Known rows, with every step that occurs:
dega-vuzin: [ -4.5   3.1   3.0 -14.6   6.5   4.1  -4.5 -20.7  -7.4  -4.5   1.8  17.0
   6.6   7.1  -4.8  34.7 -14.6  -3.4   7.0 -25.1   3.8  -4.9   9.5]
lufuz-moke-sudol: [ -9.3 -14.1 -19.8 -19.6  23.8 -25.6  11.9 -20.2   3.9  -2.9 -22.7 -31.3
 -11.9   1.7  -0.1  -2.0   0.8   7.5   5.7   9.3 -21.5   9.1  -2.6]
lufuz-moke: [-13.1  -6.1  11.9 -17.5  14.5 -23.1  15.7  -4.1   2.1  17.5  -5.7 -15.0
 -11.7 -22.4  -1.2 -13.5  -4.0  -7.8  -2.4  13.7   0.4   4.9  -1.4]
sudol-moke-dega-vuzin-zufu: [-21.7  14.7  36.6 -18.8  42.9  12.4  16.3 -15.7   3.3 -30.0 -10.7  41.4
   5.1  -4.4 -15.8  64.6 -32.1 -15.5  12.0 -16.4  20.1  -8.1   1.4]
misof-vuzin-zufu-moke-sudol: [ -2.6   2.3 -23.8 -29.6  44.2 -23.0  -1.1  15.8   4.3  -1.8  -3.3  24.0
 -20.6   7.6  -9.9  41.8 -11.9  24.0  26.0  -4.6  -2.6   1.2  10.3]
sudol-vuzin-misof-moke-dega: [-21.1 -10.2  17.2 -23.6  45.6  38.1   3.4 -12.6   9.4 -23.0 -17.0 -17.0
  22.6 -11.6 -20.7   7.2 -71.5  18.8  16.5   8.6  37.5  22.3  19.6]
lufuz-moke-mumezit: [-22.5  -3.3   1.6 -14.6  -2.9 -38.9  26.7 -11.8  19.1  28.2  -6.8 -19.2
   5.3 -22.3 -13.1  -1.8   2.6  12.5  -4.1   1.6 -20.7   4.6  -0.7]
dega-vuzin-zufu-moke-lufuz: [-16.7  13.1 -11.8 -11.9  27.4 -28.7  -3.9   4.0   8.6   8.2  -3.9  50.5
   2.9 -18.8 -19.9  53.1 -39.7  21.2  30.6  -3.6  21.8  -8.8  12.7]
mumezit-moke-dega-vuzin-sudol: [-17.2   6.4   5.2 -45.1  41.7  10.9  -4.9 -48.6 -12.2 -18.5  -7.9  12.5
  33.8 -36.7   0.7  60.4 -35.5 -21.3  18.0 -18.1  24.3 -22.4  -2.7]
vuzin-sudol: [  0.9   9.4 -18.2  -3.9  13.8  -4.0  -6.4   0.4 -10.4   0.8  -3.0 -17.9
  10.2 -14.7  16.5   9.0 -10.4   5.6   9.6  -5.8  -1.0  -7.4  -6.7]
mumezit-moke: [ -6.9  -0.4  12.8 -25.1   2.7  -6.3   1.0  -7.9   8.7  -8.8   2.3   4.4
   5.3 -38.6  -1.6  -0.4  10.6 -28.3  -4.3  -4.0   9.2  -8.9  -5.4]
misof-vuzin-sudol-moke: [-18.9  21.7  13.8 -27.6  48.1   5.7   5.4   1.6 -22.1   0.5   2.8  -4.2
   0.0  14.5  16.5  30.6  -7.4  -3.3  21.2 -15.2  -0.6 -22.7 -11.4]
mumezit-moke-dega-vuzin: [-17.5   2.0  22.7 -42.9  31.1  15.7   2.5 -50.0   0.1 -25.1  -5.5  22.9
  24.1 -23.0 -15.0  47.7 -26.7 -29.4   8.2 -10.9  23.5 -14.9   5.5]
misof-vuzin: [ -2.8   9.1  -3.9 -20.2  18.3   0.3   0.1 -10.1  -6.7   9.1  10.6  17.1
  -1.6  13.0   1.2  15.2   2.9  -2.4  14.2  -6.0   3.4  -7.1   0.9]
sudol-moke-dega: [-19.4   5.0  42.7 -10.9  36.2  26.9  14.8  -7.4  -7.8 -23.6 -12.5  -7.1
   4.3  23.3 -10.0  19.9 -17.1 -10.3   5.7  16.5   7.6  -8.8  -3.5]
sudol-vuzin: [ -8.6   4.8  -7.7 -23.0  14.8   7.3  -1.7   1.1  17.3   0.1   4.2 -11.0
   6.3   3.4  -4.1   9.4 -20.6   3.0  13.8   9.6   0.8   9.0   1.9]
zufu-moke: [ -0.3  -6.0  15.3 -15.3   9.2  -6.9   1.4  27.9  -8.9   6.5   2.2  -3.0
 -12.8  -0.8 -12.0   1.7 -19.1  14.9   6.1   8.9  10.9  -1.5  13.0]
misof-moke-dega-vuzin: [-15.0  -0.9  17.2 -21.3  35.9  43.4   3.9 -44.3  -9.6 -19.9 -11.2  22.8
  15.2   6.9 -16.9  27.1 -54.2 -19.4  15.1 -15.1  18.3  -6.0  22.1]
dega-moke-sudol-vuzin: [ -3.0   4.4 -28.0 -24.0  25.3  15.5 -16.2 -26.9  -2.4 -28.2  -6.6 -24.1
  -0.2  34.0 -17.9  25.5 -26.3   9.6  20.6  -3.9 -14.6  18.1  15.5]
mumezit-moke-sudol-vuzin: [-12.6  -2.0 -26.0 -51.5  25.7   0.5  -5.8 -23.2  26.9 -24.7 -10.5 -28.4
   9.7 -12.3  -5.7  18.0  -8.6 -12.6  16.9   1.2 -11.6   3.5  -4.7]
zufu-moke-sudol: [  1.5 -11.1 -14.9 -20.4  22.3  -6.3  -5.3   9.3  -4.9 -13.2 -17.8 -23.0
 -12.4  28.8 -11.4  14.1 -14.1  28.2  12.8   5.4 -11.1   1.8  14.4]
misof-moke-sudol-vuzin-zufu: [-10.2  -1.2 -41.1 -26.8  33.3  13.9  -1.0  -5.6  38.1 -25.1 -10.4  -0.5
  -2.3 -14.2  -7.2  14.6 -37.4  -2.8  22.1  -6.8 -12.4  19.0  10.3]
sudol-moke-mumezit: [-23.9  11.1  23.1  -6.1  -2.1  -6.4  22.0   0.0  11.2  -3.8  -6.5 -13.4
   6.7  16.2 -15.7  15.8   4.8   4.5  -4.1 -16.4 -21.0  -7.9  -3.1]
dega-vuzin-sudol: [ -6.0   9.9 -16.2 -13.8  18.3   0.4  -7.8 -20.4 -17.6  -3.7  -2.2   6.8
  15.9  -7.4  12.6  44.9 -27.3   4.4  13.4 -32.1   9.1 -12.3   1.8]

Rows:
[ -9.7  -6.2   2.6 -14.4  16.1  -1.7  -3.0   8.2  13.7  -5.8  -9.1 -19.4
  13.8 -15.0  -8.2  14.9 -32.8  29.8  11.5  -1.2  24.7  25.3   7.0]	sudol-vuzin-misof
[ -1.1   8.4 -34.9 -19.8  27.6   1.9 -13.6 -12.1  17.6 -29.3  -1.8   5.2
  -6.3   0.1 -19.2  39.3 -28.0   8.8  19.9  -9.0  -7.5  24.2  14.9]	dega-moke-sudol-vuzin-zufu
[ -7.3   6.1  -2.5   1.1 -15.2  -8.8   0.6 -21.2  -3.5   0.5   5.0   0.6
  13.4  14.3 -29.3  14.7  -2.9  12.7  -3.8 -17.5 -13.7   6.8  15.0]	dega-moke-mumezit
[ -3.5  -9.4 -20.8 -29.5  14.5  -6.5  -2.7 -25.4  12.8 -27.6 -13.4 -16.9
   3.9 -12.1  -1.3  11.4  11.8 -14.0   4.0  -9.4 -13.0  -6.5  -3.7]	mumezit-moke-sudol
[-17.5  18.1  16.5 -22.5  36.1  10.5   1.8 -12.5 -21.9 -12.6  -5.9  -5.5
   8.3  10.9  10.6  49.5 -22.6  -8.0  16.3 -35.6   2.2 -21.0  -4.9]	dega-vuzin-sudol-moke
[ -2.8  -4.3 -19.0 -24.2  30.3 -16.8  -4.7   4.6   7.3 -16.1 -12.2  20.9
  -9.6  -2.4 -16.0  60.1 -27.9  22.8  19.8 -25.0   0.5   4.6  16.1]	dega-vuzin-zufu-moke-sudol
[-23.1  -4.9  19.8 -32.4  41.9  -2.2  15.8 -45.4  -7.1   4.2 -12.0   7.7
   6.9  -5.7 -14.1  36.9 -37.8  -8.2  11.9   7.7  15.5  -0.6   6.3]	lufuz-moke-dega-vuzin
[-21.0 -20.3 -17.2 -35.8  44.2 -24.0   9.3  -9.2  19.0  -4.8 -28.3 -53.3
   2.8 -14.1  -7.4  12.1 -32.2  33.2  15.2  12.3   4.0  33.5   2.6]	lufuz-moke-sudol-vuzin-misof
[-18.1  -6.2  19.5 -20.2  33.2  -6.1  18.1 -23.1  -0.9   7.9 -12.7 -12.4
   0.1 -19.7  -8.8   3.6 -24.5  -7.1   4.8  33.9  10.1   3.3   0.0]	lufuz-moke-dega
[ -4.2  12.7 -10.5 -10.5  22.2 -12.7   2.3   6.5  12.7   5.8  15.3  42.6
  -3.6 -17.2   0.9  27.7   0.8  -4.4  13.7  -8.9   8.4  -1.0  -0.5]	misof-vuzin-zufu
[-23.5  10.6  41.8 -26.1  44.6  29.6  11.5 -31.6 -16.6 -27.5 -13.7  13.5
  10.3  30.7 -15.3  55.0 -31.7 -12.3  12.4 -10.6  13.4 -12.6   5.2]	sudol-moke-dega-vuzin
[  2.9  -4.8 -20.9 -10.5  18.0 -22.1  -1.1  25.8  12.6 -13.2 -11.3   2.5
 -17.6  -7.6 -10.3  29.5 -16.3  25.1  13.1  -0.2  -3.9   7.8   9.5]	vuzin-zufu-moke-sudol
[-10.1   8.3   2.6 -34.8  25.8 -16.7  -0.3  42.0  26.6   6.9  12.4  11.2
 -11.4 -31.4 -15.6  26.3 -37.3  14.2  18.8  12.9  18.1  14.0  11.1]	sudol-vuzin-zufu-moke
[ -6.0   1.0  20.1 -17.0  33.5  -4.6   6.1  25.3   6.8  -7.3  -1.4  25.0
  -3.1 -27.7 -20.2  30.7 -37.2  11.9  12.1  25.7  26.8   2.9  10.1]	vuzin-zufu-moke-dega
[-18.1  -9.0  34.4 -34.4  32.3   4.6   2.5 -39.3  -3.0 -27.1 -17.2  15.7
  30.8 -39.0 -19.9  53.6 -39.0   0.7   4.5 -20.3  47.7   0.1  10.4]	mumezit-moke-dega-vuzin-misof
[ -6.5   5.8  10.4 -20.4  16.7 -17.3  -1.1  21.1   3.4   1.5   7.5  43.6
  -9.5 -25.9 -16.4  48.5 -32.1   9.4  11.8 -20.8  23.5  -0.2  17.6]	dega-vuzin-zufu-moke
[ -6.7 -15.5  14.7   0.9   8.3  11.2   1.6   6.0  -1.8 -10.7 -12.6  -9.0
   6.2 -19.6  -9.0 -16.4 -30.7  13.4  -2.5 -17.6  24.2  15.5  15.9]	vuzin-misof-moke
[ -9.2   8.1  -8.3 -17.6  39.9  15.9  -6.1 -40.1 -21.5 -10.2 -10.5   5.9
  29.1  -2.5   3.3  63.2 -44.9   6.4  20.9 -12.8  15.9 -13.9   3.1]	moke-dega-vuzin-sudol
[-26.5  -6.6  -1.8 -21.0   6.8   4.5  12.3  -4.0  31.8   4.5 -10.8 -27.1
  28.2 -18.5 -25.7   2.0 -45.0  33.4   6.1 -22.2   3.4  24.3  20.2]	sudol-vuzin-misof-moke-mumezit
[-26.1  15.5   7.5  -0.3  23.6   1.9   8.1  -5.4   1.2  -6.9 -14.8  -2.0
   4.7  24.6  -6.1   6.5  -3.6  -0.9  18.9  12.1  -1.7 -18.4 -12.4]	sudol-moke-lufuz
[-23.8 -16.8  31.9 -24.0  44.2 -12.8  16.5 -35.5  -9.7  -2.6 -24.6   0.8
  16.1 -27.1 -18.7  39.7 -51.2  21.1   6.7  -3.2  40.1  15.9  11.0]	lufuz-moke-dega-vuzin-misof
[-17.7  18.1 -19.2 -18.0  40.5 -31.1   0.3  17.1   8.4  19.7   8.9  49.0
  -4.3 -10.7 -14.9  31.8 -19.0  21.5  38.3  13.7  18.0 -10.7   5.1]	misof-vuzin-zufu-moke-lufuz
[-23.5  -0.1   1.4 -35.0  53.5  -6.0   9.2 -44.9 -17.1   9.2 -16.3  -7.9
  16.9 -26.4   1.6  44.3 -49.9  -1.8  19.9   1.8  16.3  -7.3   0.4]	lufuz-moke-dega-vuzin-sudol
[ -3.3   5.5 -45.1 -18.4  29.7 -11.6  -2.1  -1.1  37.6 -18.5  -7.8  -4.2
   0.1  -8.7  -3.7  31.6 -19.8  13.4  21.0   0.3 -12.5  18.3  -2.6]	moke-sudol-vuzin-zufu
[ -2.5   8.7  -5.6  -6.1  10.3 -14.5   0.9  -3.8  11.0  -4.0   4.7  45.2
   0.2 -25.3  -4.4  44.9 -16.7  -5.0   5.5 -29.5  11.6   0.5   5.6]	dega-vuzin-zufu
[-19.6  10.2  -8.2 -33.4  12.0 -32.0  11.4  35.0  43.3  15.0  10.0   7.1
   5.9 -32.2 -29.0  36.9 -30.8  32.7  16.7   1.5  -1.6  14.5  13.4]	sudol-vuzin-zufu-moke-mumezit
[-12.0   3.9  10.5 -35.1  51.5   9.7  -5.3 -14.1 -30.1  -5.2  -9.9   1.9
  17.3   5.6  -8.8  62.7 -64.2  23.2  27.7  -3.4  27.0 -13.8  16.2]	zufu-moke-dega-vuzin-sudol
[-25.6  24.5  -9.6  -1.9  35.7  -1.4   3.7  -5.8  -9.7  -3.0 -17.9 -12.9
  15.7  10.9  10.8  18.1 -14.0   9.3  26.6   5.4  -3.0 -26.4 -18.1]	vuzin-sudol-moke-lufuz
[-12.2 -16.6  23.5  -4.0  30.2  26.7   7.5 -14.2  -5.8 -21.1 -20.6  -4.5
  19.4 -13.1 -16.4   1.8 -51.7  14.6   4.4   1.4  34.3  13.7  16.3]	vuzin-misof-moke-dega
